What can hang from each mark:
loba: ketot talir
talir: fazap getob lepe nuvad pubodib tubevi vefod
tenu: ketot
kagas: talir
gulanu: ketot talir
pubodib: ketot talir
ketot: getob lepe nuvad pubodib tubevi
nuvad: ketot
fazap: ketot
lepe: ketot
getob: ketot

Each row was made from one small tree. The marks that hang from a mark follow it in brackets, in alphabetical order. Every link used is in the known rows. Write each row's tree.
In the rows, 128 means zero.
Known rows:
fazap[ketot[getob]]: [126 113  99 160 148 112 130 119 130 127 111 150 124 142 134 118 118 143
 156 119  98 120 136  96 106 126 104 166 128 110 156 115 146 139 126 122
 102 182 121  97 108 124 132]
kagas[talir[lepe pubodib]]: [150 159 121 143 152 151  97 169  96  85  93 119 115  84 132 152 102 165
 137 134 144 144 145 119 174 111 134 137 174 146 115 106 134 122 130 132
  74 181 158 171 189 137 153]
kagas[talir[lepe[ketot] nuvad]]: [155 136 138 132 142 117 105 150 104  80  95 152 103  95 174 122  98 166
 140 143 133 161 152 117 183 132 126 148 162 167 135  85 110 140 119 133
  82 197 144 142 195 149 149]
talir[pubodib]: [116 142 133 137 139 132 115 138 127 115 100 134 124 109 110 142 120 139
 160 122 141 115 142 121 129 110 134 125 146 122 106 126 120 110 149 131
 117 144 144 146 146 131 132]
nuvad[ketot[getob pubodib[talir] tubevi]]: [127  86 129 140 142  67 163 125 133 152 117 131 110 152 108 147 112 156
 145  76 113 108 175  47 122 117 137 158 153 109 188 113 169 112 123 125
 107 175 135  43  75 140 137]
nuvad[ketot[pubodib[talir]]]: [129 103 142 123 139 109 163 129 142 151 116 128 110 114 125 142 124 146
 114  83 138 135 137  69 133 112 146 152 165 126 162 126 162 105 112 145
 117 156 127  96 102 154 145]
gulanu[talir[pubodib]]: [125 124 116 170 130 154 108 155 145 104 125 138 146  93 120 148 117 147
 166 121 142 125 144 120 135 120 120 113 152 130 126 120 132 118 151 140
 136 158 124 150 170 130 140]
pubodib[ketot[getob lepe tubevi]]: [105  89 154 154 153  44 144 103 155 161 151 165  88 210 120 139 117 148
 192 124  80  92 172  90 134 145 107 174  87 116 174 105 137 138 140 114
 108 152 144  38  98 117 122]
talir[pubodib tubevi]: [101 148 142 154 132 159 111 154 137  98 102 129 118  87 122 159 116 122
 151 115 157 121 144 148 146 120 130 111 141 138 101 117 125 106 141 151
 106 161 136 182 164 155 119]
getob[ketot[lepe nuvad tubevi]]: [119  76 128  99 169  89 147 130 155 123 154 142 119 174 114 123 134 129
 194 111  99  91 171 109 107 176 129 172 103 125 144 124 118 134 126  99
 113 159 164  56  40 108 138]
lepe[ketot[getob pubodib]]: [124 107 126 137 149  93 166 122 142 138 119 169 103 148 120 102 106 131
 159 136  79  98 152  56 132 137 126 172 118 132 183 112 126 113 145 103
  95 196 134  51  90 118 134]
getob[ketot[lepe nuvad]]: [122  85 134 104 168 115 144 124 161 122 156 139 120 146 117 120 143 133
 176 116  95 107 165 104 110 168 136 188 114 129 147 126 119 127 128 112
 117 162 165  82  69 106 135]
loba[talir[vefod]]: [113 143 156 155 111 126 128 128 122 136 139 132 137  79 142 123 125 144
 138 114 161 147 106 115 149 128 119 138 143 142 118 143 120 118 117 162
 103 172 117 128 160 131 115]
getob[ketot[tubevi]]: [121 121 120 104 146  96 121 117 128 125 149 152 121 169 138 131 127 104
 160 117 133 118 143 109 123 160 117 140 124 140 126 124 110 134 145 112
 125 136 147 117  84 122 146]
talir[lepe nuvad pubodib]: [113 145 149 172 137 120  96 151 111  72  74 137 114  89 141 152  99 164
 176 106 160 142 171 138 174 108 153 131 145 142  87 104 113 115 143 162
  80 173 165 178 201 161 162]
talir[getob lepe[ketot]]: [145 161 127 181 174  94 134 168 121 120 117 134 116 141 194 131 102 171
 125 122 134 129 131  83 174 171 118 155 116 174 106  99 131 136 101 141
  81 157 137 149 152 143 181]
gulanu[talir]: [135 116 112 159 124 147 120 139 147 119 146 132 153  99 136 130 127 134
 133 131 127 133 132 125 129 139 113 114 138 130 145 121 138 132 135 142
 145 142 109 133 144 126 132]
pubodib[ketot]: [117 125 156 122 129  92 133 112 139 160 138 151 100 146 140 137 125 140
 131 125 123 143 123 120 141 135 117 144 120 136 151 116 124 133 137 133
 128 133 130 126 136 124 132]
lepe[ketot[getob pubodib[talir[vefod]]]]: [133 122 125 155 152  90 176 111 142 143 114 171 112 124 140 116 113 161
 166 120  81 110 155  29 148 100 123 188 136 157 183 121 118 120 135 120
  94 219 133  37 115 117 128]
kagas[talir]: [160 136 122 112 126 148 110 141 112 109 115 123 118 106 129 125 122 130
 116 148 117 143 127 128 142 125 119 126 161 136 146 118 133 138 124 122
 110 152 139 136 155 131 131]
tenu[ketot[getob nuvad pubodib tubevi]]: [127  82 130 128 121  58 164 134 109 115 106 135  89 162  91 121 118 152
 168  94  67  83 190  63 106 154 135 171  96  98 181  94 173 111 128  77
  82 178 178  17  48  94 123]
fazap[ketot[lepe nuvad tubevi]]: [129  66 122 135 163  88 155 157 155 123 131 144 104 163 111 121 116 153
 186 104  95 104 138 118  85 147 107 166 103 111 158 105 151 135  97 100
  86 180 128  35  50 122 140]
kagas[talir[pubodib]]: [145 142 129 121 133 156 105 150 111  95  85 127 116  88 115 141 116 143
 148 138 130 132 140 124 143 102 124 131 172 130 131 114 126 125 141 124
 101 166 148 151 173 134 134]
tenu[ketot]: [127 133 135 122 122 101 126 109 103 122 130 132 100 148 138 127 147 138
 122 116 122 118 138  97 132 140 126 146 111 128 115 115 141 126 125 112
 125 133 152 123 136 123 126]
talir[fazap nuvad tubevi]: [ 96 114 199 161 120 136 125 131 136  91  88 142 117  82 155 131 134 140
 145 124 178 129 178 181 160 138 137 102 151 168 112 108 108 144 131 162
  97 154 134 190 169 178 137]
gulanu[ketot[getob lepe nuvad] talir]: [129  48  99 181 168  94 151 153 172 126 164 127 147 119 104 119 137 178
 195 121  66  92 210  77 108 170  84 196  98 118 217 107 146 140 135 103
 118 207 152  24  92 123 122]
loba[ketot[getob] talir[fazap]]: [106 118 174 192 156  71 119 110 134 156 120 118 141 125 119 100 151 193
 150 111 146  92 161 107 123 136 129 142 126 129 168 131 107 135 132 124
  75 165 113 110 136 140 116]
tenu[ketot[lepe nuvad pubodib tubevi]]: [124  72 152 121 145  59 174 139 137 117 133 144  73 174  91 120 131 149
 183 109  79  78 173  79 116 154 134 172  80 115 154  92 164 105 111  75
  75 170 170   4  37 115 140]
loba[ketot[pubodib] talir]: [112 121 159 158 148  92 124 129 151 159 138 134 127 121 114 103 123 149
 139 116 132 118 109 100 121 130 128 135 123 124 162 125 115  96 119 134
  70 165 103  95 114 145 133]
kagas[talir[lepe nuvad[ketot] pubodib]]: [135 135 143 144 138 125  91 151  96  83  68 133  94  65 142 162  91 181
 143 109 162 162 174 123 186 113 144 146 188 140 115  94 132 117 137 158
  90 191 165 189 218 172 166]
lepe[ketot[pubodib tubevi]]: [126 103 136 117 149  81 164 144 139 132 131 172  94 166 124 110  98 115
 164 132 116 109 133  73 130 141 120 135 110 146 157 107 117 115 125  95
  97 172 116  49  71 130 148]
talir[fazap nuvad pubodib]: [105 117 193 162 133 119 115 132 123  87  57 149 115  88 125 134 123 175
 186 114 179 116 190 154 147 109 148 115 158 153  99 118  93 129 153 144
  89 155 150 170 175 167 162]
nuvad[ketot[getob]]: [111 103 120 135 131  93 142 109 125 155 119 127 110 129 122 136 124 151
 125  99 127 121 170  93 130 145 136 159 138 103 161 126 154 124 143 137
 151 155 142 116 121 134 124]
fazap[ketot[pubodib tubevi]]: [131  93 113 136 153  96 152 152 140 129 125 166 101 160 125 123  99 122
 165 118 111 125 111  97 115 134  99 140 125 122 149 102 147 115 108 111
  72 178 113  66  59 135 161]

Which tree is each row?
[135  84 120 140 123  80 148 143 125 121 104 117 133 152  93 130 108 153
 175  99  86  89 185 113  91 148 138 147 103  99 177 113 152 135 125  97
 112 163 151  43  67  94  97]
ketot[getob nuvad tubevi]
[140 150 140 161 159 142 118 142 142 110 123 129 140 129 180 159 143 129
 119  88 145 131 136 103 149 161 113 147 160 175 113 115 135 132 101 172
 103 146 133 176 142 152 147]
pubodib[talir[getob[ketot] tubevi]]
[123 114 188 157 127  99 154 102 125 127  90 150 108  69 167 145 140 198
 135  83 182 150 181 107 166  94 146 145 185 172 125 132 111 151 121 178
 118 170 138 137 173 169 153]
pubodib[talir[fazap nuvad[ketot] vefod]]
[140 134 149 136 122 142  85 137 108  74  61 144 112  74 121 135 105 145
 173 137 130 139 160 139 153 103 130 125 186 133 119 108 106 124 151 147
 104 174 153 156 207 151 143]
kagas[talir[nuvad pubodib]]
[140  89 166 147 156 118 117 130 133  92  94 161 100 104 148 109 132 173
 174 145 130 134 161 135 150 122 108 152 175 157 142  99 113 163 112 129
  67 195 140 120 159 167 169]
kagas[talir[fazap[ketot[lepe]] nuvad]]
[131  96 124 128 117  60 142 127  95 121 100 122 104 172 103 128 131 159
 161  90  81  86 189  83  97 162 129 162  94  96 161 103 162 132 130  78
 107 159 173  52  75  90 106]
tenu[ketot[getob nuvad tubevi]]
[119  72 125 146 148  97 157 132 156 123 126 121 125 146  89 119 129 165
 185 112  60  78 191 105 105 144 141 189  93 102 182 122 156 131 130 105
 112 174 165  34  79  97 104]
ketot[getob lepe nuvad]
[121  80 127 148 173  89 163 148 163 127 146 173  87 178 116 120 103 123
 189 127  96 102 126  92 119 134  98 158 109 121 148 105 153 115 108 108
  59 188 122  26  48 145 163]
fazap[ketot[lepe pubodib tubevi]]
[113  65 154 144 151  42 159 123 160 162 139 146  96 187 100 132 113 167
 201 106  60  90 185  98 113 157 120 188  80 110 194 102 146 138 131 103
 107 168 157  21  71  98 110]
pubodib[ketot[getob lepe nuvad tubevi]]
[135 164 150 190 134 140 140 146 133 118 116 134 130  82 185 168 129 152
 119  98 143 147 129 109 177 119 108 138 157 181 111 123 134 135  95 188
 101 161 132 156 171 156 138]
pubodib[talir[getob tubevi vefod]]
[146 171 138 170 125 156 124 162 112 105 112 138 116  57 175 151 114 143
 115 144 133 158 132 134 199 146  86 129 164 173 124 110 134 140 111 174
  94 180 148 173 184 151 151]
kagas[talir[getob tubevi vefod]]
[144 154 142 140 156 124  98 153 105 117 102 137  93 104 141 162  96 178
 139 125 132 160 142 111 184 115 124 152 163 152 133  98 136 130 134 139
  72 182 159 176 198 133 152]
kagas[talir[lepe pubodib[ketot]]]
[122  63 125 149 153  67 159 140 150 125 127 127 119 173  83 126 120 159
 204 111  61  64 201 103  96 148 131 172  86  97 181 110 152 134 122  92
 102 168 162   6  52 103 108]
ketot[getob lepe nuvad tubevi]
[131 119 122 179 123 137 102 148 133  82 128 140 145  85 163 142 105 160
 144 120 143 152 155 138 168 136 125 119 144 149 126  96 134 133 129 163
 117 166 127 162 190 151 157]
gulanu[talir[lepe nuvad]]
[141 128 128 163 171  63 137 140 140 142 135 131 109 156 134 146 111 171
 150 105 114 109 139  81 139 100 133 137 118 143 160 107 127 113 110 106
  58 156 131  59  88 149 153]
loba[ketot[pubodib[talir[lepe]] tubevi]]
[118  98 130 112 170  88 133 117 151 122 171 157 107 190 127 126 134 109
 189 127 116  91 155 102 130 165 117 163 110 137 125 122 106 129 139 115
 116 142 152  78  69 126 151]
getob[ketot[lepe tubevi]]
[112  91 135 151 148  47 163 108 128 126 139 164  76 204  93 124 129 137
 194 120  69  64 190  51 134 151 120 188  84 111 160  95 162 110 134  84
  80 179 171   7  67 121 137]
tenu[ketot[getob lepe pubodib tubevi]]
[124  96 126 136 151  61 168 130 138 134 119 170 100 176 112 110  94 129
 183 129  84  89 163  51 121 143 114 150 100 125 186 104 125 114 142  91
  92 190 129  28  65 121 132]
lepe[ketot[getob pubodib tubevi]]
[136  86 115 126 141 102 146 159 133 121 108 133 117 146 126 127 110 144
 162  95 113 123 130 123  82 149 109 142 119 112 154 106 146 140  97 102
  96 175 118  74  57 116 134]
fazap[ketot[nuvad tubevi]]
[123  94 164 141 143  98 136 105 152 119 112 138 107 127 143 149 134 161
 148  85 135 137 164  96 135 101 145 162 159 138 138 124 135 127 110 162
 132 149 133  98 157 171 141]
pubodib[talir[nuvad[ketot[lepe]]]]
[108  80 146 126 161  94 172 127 160 157 152 152  80 138 113 125 121 141
 144 116 121 117 155  84 141 138 140 166 130 116 160 121 157  96 125 138
 113 159 144  73  82 157 159]
nuvad[ketot[lepe pubodib]]
[142 132 148 157 147 114 109 119 134  98 100 147 139 128 181 143 137 144
 149  95 132 134 148  95 143 137 121 161 171 163 115 120 110 140 110 172
 114 145 146 147 160 154 170]
pubodib[talir[getob[ketot] nuvad]]
[136 146 176 178 137 114 128 135 149 145 115 137 111 138 185 167 126 154
 108  86 131 152 121 110 159 142 110 145 145 168 141 105 144 141  95 173
 103 140 119 159 163 153 137]
pubodib[ketot talir[getob tubevi]]
[109  83 140 130 153  68 154 130 144 155 155 139  86 168 119 143 124 143
 157 104 142 114 160 100 130 146 128 142 116 118 138 121 148 122 120 130
 136 132 134  75  87 160 143]
nuvad[ketot[lepe tubevi]]
[165 176 119 177 147 132 118 165  89 104 119 132 115  71 187 153 102 183
 113 139 134 164 135 108 212 134 100 149 158 176 109 109 138 143 107 162
  73 180 166 165 190 135 181]
kagas[talir[getob lepe vefod]]
[110  90 124 136 137  90 165 120 135 154 121 136 100 127 100 127 113 146
 134 102 107 115 171  67 130 138 137 165 138  98 182 120 161 103 141 132
 116 170 146  85  92 137 144]
nuvad[ketot[getob pubodib]]
[141 113 164 177 160 113 125 141 124  89  76 137 124 111 185 141 127 198
 141  93 171 147 157 120 146 101 134 153 178 176 116 102 133 162  89 153
  56 184 131 150 166 168 170]
pubodib[talir[fazap[ketot] lepe nuvad]]
[112  98 120 135 136  67 146 118 120 157 122 130 108 157 112 140 113 149
 144  95 127 108 179  91 121 146 128 144 125  97 163 121 158 127 138 125
 140 146 138  85  99 140 131]
nuvad[ketot[getob tubevi]]
[108 114 153 177 171 141 153 175 142 102 111 139 102  92 162 135 110 157
 121 114 171 139 144 131 177 148 123 137 145 173 127  91 152 128  97 142
  20 209 128 171 105 166 169]
talir[fazap[ketot[pubodib]] lepe tubevi]
[127  77 106 143 153 109 163 149 141 123  98 144 120 123 104 107 104 157
 164  98  62 111 154  81  97 138 120 178 123  98 197 104 171 120 114 106
  71 216 141  46  50  99 136]
fazap[ketot[getob nuvad pubodib]]
[162 102 143 150 144 121 165 174 147 116  92 115 133 112 128 134 114 165
 133  85  88 114 145  84 115 128 142 159 143 135 166 111 163 119  83 131
  80 161 141  69  80 120 158]
ketot[nuvad pubodib[talir[getob]]]
[126 149 157 195 154  83 105 134 132 152 129 121 140 125 156 112 134 172
 129 104 146 120 104 113 131 157 111 129 122 131 133 126 117 120 103 152
  87 135 107 136 151 154 146]
loba[ketot talir[getob]]
[136  70 106 142 146  61 152 154 131 128 123 121 129 152 100 121 119 166
 181 105  93  91 204  90  95 170  92 173  93 110 200 113 136 138 123  84
 101 182 161  28  58 123 112]
gulanu[ketot[getob nuvad tubevi]]
[108  96 126 110 180 113 152 116 165 126 167 165 101 163 118 113 134 109
 178 139  95  97 149  82 144 152 126 187 116 140 141 121 115 104 143 121
  94 169 157  79  66 127 169]
getob[ketot[lepe pubodib]]
[137  89 123 130 143  64 159 139 132 130 102 144 115 161 115 108 105 157
 179 105  83  91 176  78  93 156 127 158  97 121 185 103 128 137 134  84
 113 182 139  35  72  97 102]
lepe[ketot[getob nuvad tubevi]]
[139 111 128 143 158  92 161 122 144 135 103 158 119 146 129 114 115 143
 159 114  79  99 150  31 125 109 131 178 137 142 192 114 132 116 129 106
  93 197 122  41 103 123 127]
lepe[ketot[getob pubodib[talir]]]
[140 128 110 174 153 141 114 143 145 118 154 151 150 117 165 135 129 137
 142 119 130 128 136 100 148 179  94 137 150 153 131 120 133 140 134 156
 137 143 129 162 140 121 176]
gulanu[talir[getob[ketot]]]
[130 178 130 167 140 167 108 169 102  80 102 137 106  30 153 176  93 159
 143 132 158 157 153 137 212 110 117 135 173 175 101 103 128 120 135 166
  66 217 163 198 210 153 141]
kagas[talir[lepe pubodib tubevi vefod]]
